Each row was made from one walk, in order. Every step used is in the known rows, and no mark comes twice. Write each row's walk.
In the rows, 128 means zero.
Known rows
devukik > zape > puva > vibuk > fegas: [100  98 125  61 126 116 182 175 133 179  97 115 146 166 184 120 108 111
 187 125 156 156 146 118 109 123 192 125 163  64 115 125 109 114  70  51
  85 109 118 160 134 100]
vibuk > puva > zape > devukik > bope > nuru: [111 135 111 167 139  62 148 123  96 127 147 122 139 131 150 111  98 152
 102 185 143  65 172 121  97 142  85 161  85 146 124 152 108 175 122 197
 106 155 184 148 129 113]
pemup > bope > puva > vibuk > fegas: [129 167 168  78 101 153  64 146 153 158  63 188 146 111 126 114 126  97
 122 115 180 160 119 143 152 100 206  31  81  86 114 127 119 134 126  47
 141  88 153  96 119 153]
zape > puva > vibuk: [119 135 120 104 115 146 122 145 112 137 100 118 123 124 120 148 161 128
 170 113 162 176 119 120 110 138 166 112 153 108 120 172 133  72 105  89
 123 125 100 133 151 135]
vibuk > puva > zape > devukik > bope > lida: [122 118 142 142 156 107 143 134  97 119 131 159 158 147 160 119 145 116
  72 205 124  47 190 134  88 140 103 136 148 138 147 150 122 150 125 191
 103 174 184 149 110 120]
fegas > vibuk > puva > zape > devukik: [127 123 117 111 155 132 108 107 123 135  97 135 186 143 137 150 136 141
 103 155 220  85 171 131 147 172  85 163 138 102 113 163 141 134  93 158
 129 149 119 119  93  49]
nise > puva > zape: [113 148 110 103 118 153 161 124 116  75 102  81 144 132 161 156 134 124
 151 163 146 128 156 129 149 168 106 151 139 126 134 144 124  91  95 139
 161 117 141 117 164 105]
vibuk > fegas: [168 133 112 159  59 145 153 183 158 131 144 141 128 167 133 153  80 127
 119 109 112 148 116 120 168  62 108 124 128 100 153 157 126 134 128  77
 133  74 115 133 101 126]
lida > bope > puva > zape: [133 128 147  84 120 138 111 128 131 111 122 139 132 117 137 141 134 126
 139 129 128 137 118  68 126 177 142  81 105 123 160 130 123 117 153 141
 118 140 156 100 121 150]
devukik > bope > puva: [126 158 147 140 122 155  96  98 126 136 134 138 112 150 137 126 138 116
  98 126 112 125 105 137 115 113 137 127 105 139 129 176 161 128 178  95
 166 153 169 121 142 202]
devukik > zape > puva: [119  84 107 110 149 112 173 112 122 131 160  85 125 159 178 129 110 129
 164 120 119 155 114 127  95 141 117 199 184 130 135 136 135 101 108 112
 124 141 116 158 153 136]
devukik > desunog > seso: [140  79 122 150 120 129 137 128 187 124 156 122 128 130 120 141 132 127
 136  95  97 154  37 156  91  81  56 128 147 143 115 130 155 103 104 147
 163 110 107 135 147 168]
nise > puva > vibuk: [119 183 109 112 121 173 106 137 137 101  65 114 124 122 130 167 169 116
 149 135 159 134 154 153 139 133 149 117 129 115 122 165 142  63  86  80
 163 107 140 131 153 121]
puva > zape > devukik > desunog: [146  77 125 121 131  68 143 131 118 110 181  84 160 140 137 145 130 175
 149 157 135 115 111 126 113 139  48 165 139 128 111 125 110 143 131 203
 122 147  73 144 111 115]
pemup > bope: [151 117 124 128 111 131  98 116 141  69 128 141 105 116 135 133 128 141
 134  87 122 162 109 135 174 117 107 102 105 146 147 123 127 117 146 107
 153  93 138 125 125 158]
pemup > bope > puva > zape: [119 127 155  81 123 147  95  82 122  82  99 126 152 107 144 110 139 118
 134 126 168 159 117 121 153 177 140  96  91 137 133 101 123 107 137 146
 158 135 151  86 142 159]
vibuk > fegas > nise > puva: [ 93 159 131 127 117 148 165 148 167 130  76 121 109 121 142 123  93 122
 100 131 147 136 119 127 208 101 162 153 162  89 116 147 114 178 143  49
 172 102 124  94 148 117]
devukik > bope > pemup: [169 125 135 183  95 158 140 137 128 104 148 165 100 134 123 134 165  87
 102 116  82 135  96 121 101  88 120 116 102 142 142 131 173 102 124 108
 141 109 175 154 123 178]
nise > puva > zape > devukik: [132 146  87 109 128 127 160 111  86 102 123  64 142 126 143 141 123 132
 123 180 155 101 178 136 122 166  75 176 147 134 133 126 121 134 112 172
 145 135 153 116 133  91]
fegas > nise > puva > zape: [ 62 138 134  94 146 133 173 111 134  65  64  80 136 107 152 118 142 134
 133 160 170 127 152 118 204 186 150 161 151 115 109 116 116 128 122 123
 193 134 121  87 152 111]
vibuk > puva > zape: [132 110 117 119 105 135 130 120 157 100 105 115 157 149 160 166 120 134
 141 133 169 118 152 127 152 155  98 158 135 113 144 160 130  95  89 165
 146 135 155 108 117 113]
lida > bope > devukik > desunog: [145 108 139 155 118  99 120 187 158 140 212 159  53 118  77 146 117 129
 131  87  35 148  91 109 120 106 112 102 108 145 137 101 123 176 183 159
  64 120  92 147 147 127]
desunog > devukik > zape: [161  84 107 144 169 143 168 113 130 116 171 103 134 170 131 139  89 136
 134 102  87 110 163 172 131 109 105 178 155 173 141  86 139 141 106 143
 130 106 117 163 102 106]
lida > bope > devukik: [166 127 100 171 102 141 136 190 129 130 191 169  58 114  81 127 112 112
 123  94  40 149 138  80 146 116 119  92  89 157 159 108 139 156 168 136
  68 107 133 134 116 115]
puva > zape: [138 102 114 120  99 138 158 153 116  67 130 102 151 153 145 133 135 145
 166 141 139 143 142 108 155 147  90 128 110 133 138 123 132  75 101 154
 153 118 110 133 112 124]
nuru > bope > devukik > zape > puva > vibuk: [ 90 128 129  87 179 123 164 121  65 183 118 115  94 124 115  72 132  91
 194 125  94 140 199  87  98 172 214 116 100 136 120  77 148  94 109 120
  79 149 138 164 146  98]
nise > puva: [132 172  98 144 108 169 133 121 143 100 120  96 110 135 129 173 125 117
 114 134 121 137 122 151 135 114 104 167 152 133 139 170 147 104 124 101
 171 110 146 123 159 135]
pemup > bope > devukik > desunog: [127 109 147 155 120  92  99 131 143 110 197 148  72  99  81 121 118 118
 122  83  70 168  93 160 144 102 108 117  95 164 116  77 126 172 167 161
 117 108  88 140 166 133]
bope > nuru: [152 145  95 228  90 122 135 162 135 101 173 128 127 127 118 135  97 132
 135 120  93 138  85 112 131  83  76 168  88 183 136 163 144  92 118 139
 162  93  97 168 153 136]
vibuk > puva > zape > devukik: [146 103  96 134 114 119 133 106 131 116 133 105 158 145 143 156 109 147
  97 157 172  97 179 122 126 159  65 175 139 124 144 150 119 134 106 198
 119 153 157 106  91  95]
zape > devukik > bope > lida: [157 132 126 183 144 126 148 148  77 116 172 158 123 147 116 109 155 118
  63 169  66  69 136 134  96  86  89 143 139 163 139 142 148 147 160 142
 113 148 139 185 105 148]
pemup > bope > puva > vibuk > fegas > nise: [ 78 148 198  69 120 128  76 127 167 141  32 183 137  90 125  82 132 116
 110 114 198 163 103 130 216 131 246  46  93  81  92  98 110 153 152  33
 161 109 130  75 111 157]
desunog > puva > zape > devukik > bope: [129 148  88 131 152 117 134  87  97 118 135  98 135 116 153 105 142 172
 121 128 137  72 172 134 109 151 121 148 164 137 140 135  91 153 133 142
 115 174 143 118 100 123]
desunog > puva > zape: [134 145  95 145 126 157 121  95 152 101 119 106 149 112 159 146 135 155
 156 107 149 126 132 127 139 140 125 146 165 126 161 135 106  74  88 129
 157 125 101 105 117 123]

Which walk is each row?
[125  87 139 120 138  69 112 103 150 128 154  99 166 145 140 184 113 163
 117 153 169  93 128 152 100 149  55 177 156 110 120 143  99 157 118 222
 109 166 130 121 113 101]  vibuk > puva > zape > devukik > desunog
[ 88 137 117  88 125 106 192 150 120 130  82  88 140 109 142  97  86 136
  91 185 181 106 169 119 196 148 131 161 155  89 107 101  87 203 137 121
 137 128 134  84 114  70]  vibuk > fegas > nise > puva > zape > devukik
[144 156 150  88 124 159  60 145 147 140  93 178 117 111 111 154 165 120
 138 106 138 152 110  89 118 146 190  38  91 111 144 164 138  99 148  86
 111 135 150 120 117 164]  lida > bope > puva > vibuk
[ 75 127 151  87 111 122 151 178 147 167  57 141 130 115 134 100 123 130
 147 118 182 178 108 107 180 123 224  98 164  62  97 140  95 140 127  36
 117 112  79  97 128 118]  zape > puva > vibuk > fegas > nise
[103 134 160 113 105 133 132 199 162 128  62 155 136 128 131  99 139 137
 139 126 170 150 125 109 220 102 196  78 120  72 107 124 116 128 111  41
 140  91  85 129  90 117]  puva > vibuk > fegas > nise
[121 152 113 212 106 104 148 153 112 101 168 129  99 134 134 106 120 133
 139 126  77 116 105 118 119  91 102 146  73 169 125 163 144 126 135 115
 151 108 140 185 156 163]  devukik > bope > nuru
[ 92 114 109 123 157 125 181 102  72 178 160  99  69 139 120  75  94  90
 170 115  56 139 164  87 105 159 155 173 125 160 141  86 155 124 148 141
  95 156 150 147 158 114]  nuru > bope > devukik > zape > puva
[179 121 126 192 127 172 143 135 114 131 165 177 100 135  82 144 141  90
  81 106  60 124 128 168  95  79 125 107 123 178 137 103 164 153 133 119
 117 100 179 138 111 147]  desunog > devukik > bope > pemup
[130 165 138 145 111 177  90  66 124 140 112 131 119 136  91 131 121 113
 127 114 111 137  99  91 137 125 145 126  94 150 153 162 166  98 177 112
 182 150 175 115 121 193]  nuru > bope > puva
[161 120 117  88 132 119 112 121 108 137 150 130 135 118 116 131 119 144
 108 149 135 110 134  75 104 175 109 108 112 136 157 123 111 154 175 174
  89 164 166  96  90 131]  lida > bope > puva > zape > devukik
[122 138 159 103 160 164 129  96  86 124 127 130 143 159 115 116 122 130
 114 137 108 107 172 158 117 153 149 123 111 168 121 110 126 166 156 156
 137 146 167  99 127 149]  desunog > devukik > bope > puva > zape
[ 95 102 137  76 175 108 141 126  80 153 127 130  93 104 146  73 134 107
 170 117 128 167 173 140 103 174 195 106 108 135 105  48 129 119  99 122
  77 122 129 140 165 100]  pemup > bope > devukik > zape > puva > vibuk
[139 133 122 175 136 122  82  81 205 136 155 110 136 105 125 182 142 165
 137  70 123 131  47 173 107  86 114 164 203 128 142 170 108 112 129 112
 150 130  60 129 145 151]  devukik > desunog > puva
[130  84 107 110 161 102 185 154 102 168 194 124  54 119 134  95  90 107
 149 105  49 147 144  79  81 161 154 142 142 140 148  86 135 166 155 140
  38 139 140 142 160 102]  lida > bope > devukik > zape > puva
[121 194 124  98  85 169 134 181 152 145  64 135 138 137 138 154 120  99
 135 139 164 136 158 145 154  86 176  85 128  70 123 165 124 120  76  38
 134  82 145 126 144 106]  nise > puva > vibuk > fegas
[142 146 120 121  76 159 122 210 149 138  92 159 143 150 135 139 126 120
 153 117 149 140 145 126 166  82 163  69 106  83 135 148 126 100  89  62
 119  81 114 144  93 113]  puva > vibuk > fegas
[107 127 140 104 141 150 119 120 147 113  67 145 184 149 157 160 142 121
 138 136 203 106 155 125 172 166 123 138 131  90 115 166 147  90  72 126
 151 132 108 126 118  68]  fegas > vibuk > puva > zape
[115  92 110 102 153 109 176  94 139 135 124  69 157 107 136 127 124 135
 124 173 143 106 109 162  58 149  46 157 172 139  97 107 118 140  95 205
 145 142 147  98 165 112]  nise > puva > zape > devukik > desunog > seso
[136 147 150 122 119 144  63  71 138 108 117 154 118 110 120 129 129 115
 108  97 147 160  77 150 138 121 137 104 106 153 136 139 141 116 164 106
 169 126 154  96 142 183]  pemup > bope > puva
[164 137 103 183 152 101  72  75 168 165 176 102 137 105 108 180 124 170
 109  90 129 109  60 184  86  89  73 189 216 139 132 163  93 149 151 150
 121 158  62 126 120 132]  zape > devukik > desunog > puva
[133 113 109 114 129  98 164 134  70  81 153  96 130 153 151 105 144 164
 131 169 120  89 180 113 127 152  83 138 108 141 124 129 125 150 140 169
 109 159 157 149  95 131]  puva > zape > devukik > bope
[146  51 111 119 140  98 160 124 137 124 157  94 168 131 135 117 131 146
 136 151 125 119  98 139  73 132  26 141 149 146 106  92 127 122  99 222
 130 138 114 116 114 130]  puva > zape > devukik > desunog > seso
[165 142 119 183  84 167 134 117 122 115 127 152 115 115  81 143 145  89
 134 104  81 140  88  67 125  93 128 107  95 158 161 122 182  62 128 117
 148 107 173 143 105 161]  nuru > bope > pemup
[119 127 123 165 138 119 119 116 156 151 175 107 124  90 117 126 129 138
 143 107 103 122 115 153 110 137 122 154 160 141 124  88  98 129 114 188
 107 142  53 106 156  96]  bope > devukik > desunog > puva > zape
[110 113 119  98 132 119 185 199 110 209 133 132 111 148 145  75  88  85
 161 138 112 146 175 123  99 117 201 125 136  94 107  85 124 138  87  87
  52 107 116 152 139  68]  bope > devukik > zape > puva > vibuk > fegas
[122 137 122  94  85 138 142 191 130 173  94 141 131 141 129 137 120 122
 158 118 159 175 124 122 124 101 183  84 151  62 121 163 111 117 105  41
  95  95 105 128 133 112]  zape > puva > vibuk > fegas
[123 142 142 175 121 121 129 132 116 148 179 130  79 134  58 131 118 115
 145  98  44 137 111 107 137 105 113 135  90 158 125 102 150 138 176 172
 124 136 101 156 139 138]  nuru > bope > devukik > desunog
[143 150 114 150 161 114  55  93 171 173 128 122 157  94 105 170 169 177
 128  97 170 100  91 178  78 109 131 138 191 118 114 152  95 119 113 129
 110 153  63 143 111 115]  zape > devukik > desunog > puva > vibuk
[120 114 139 148  91 123 152 183 173 124 109 141 124 138 136 115  96 134
 106 113 133 148 100 106 219  85 140 134 138  96 122 130 124 162 153  63
 155  88  89 115  94 129]  vibuk > fegas > nise
[109 123 171 100 153  98 105  58 100 153 135  98 159 122  98 123 132 141
 143 152 136 102 110  93  94 165 106 146 106 144 119 125 123 143 179 207
 139 191 131 112 121 156]  nuru > bope > puva > zape > devukik > desunog
[135 164 144 117 158 146  72 104  94 159 109 146 127 142 121 107 166 130
  90 152 150  95 152 143  89 133 157 102  95 127 101 160 145 131 158 110
 126 172 163 133 102 165]  zape > devukik > bope > puva > vibuk
[149 129 148 156 121 140 110 134 119  68 130 186 132 110 119 124 153 109
 106 120  91 139 100 138 150  89 122  94 123 165 155 110 146  94 128 121
 147  95 116 159 144 157]  pemup > bope > lida
[106 146 162  95 129 143 124 109 100 105 110 118 142 151 165 106 147 120
 127 156 132 115 136 117 119 160 139 120  94 129 121 149 138 112 148 134
 160 159 170 121 133 176]  devukik > bope > puva > zape
[128 141 138 175 145 114  65  86 175 153 174 158  83  61  88 128 124 135
 119  55  87 144  77 189 120 106 132 127 151 163 128  88 100 162 163 146
 113 117  83 111 171 128]  pemup > bope > devukik > desunog > puva
[134 154 116 220 136 121 147 142 101 123 181 147  95 133  84 119  93 142
 111 114  55 104 136 160 114  83 111 139  94 204 126 127 132 171 152 146
 133  97 145 173 149 139]  desunog > devukik > bope > nuru
[186 124 104 189 108 133 135 128  97 134 175 154 106 132 111 120 150 106
  67 142  90 111 115 124  75  86  85 141 114 157 136 122 168 139 146 133
 110 130 183 153  95 150]  zape > devukik > bope > pemup
[110 109 113 105 160 120 169 150  93 172 138 113 102 132 137  81 137  92
 169 133 110 152 174 134  79 156 177 152 131 134 109  80 146  96  79 130
  79 138 101 158 149  80]  bope > devukik > zape > puva > vibuk
[168 105 119 146 113 116 171 135  79 107 160 132 129 133 138 100 154 113
 102 174 107 100 147 100  80 137  90 130 104 149 128  91 148 127 117 170
 103 141 182 145  86 123]  puva > zape > devukik > bope > pemup
[142 118 133  93 138 117  88  73  95 106 129 121 155 103 130 100 120 142
 104 150 171 125 133 129 123 175  99 124  98 150 122 101 115 145 162 189
 140 158 164  89 105 141]  pemup > bope > puva > zape > devukik
[112  95 157 106 169  85  94  99 147 149 115 127 190 142 132 176 150 157
 120 153 215  88 127 155 119 158  77 170 158  90  87 156 127 157 118 183
 123 169  76 131 119  54]  fegas > vibuk > puva > zape > devukik > desunog
[ 74 146 178 114 150 108  88 135 217 172  62 150 149  92 137 138 141 158
 138  83 183 133  77 160 176  89 223  98 191  54  91 132  72 149 119  44
 137 118  33 107 125 117]  devukik > desunog > puva > vibuk > fegas > nise
[129 150 167  88 133 161  42  93 136 116  67 169 139 105 121 124 170 118
 132 112 177 158 116 145 140 137 184  53  86 130 117 132 140  83 130  89
 159 115 146 102 131 176]  pemup > bope > puva > vibuk
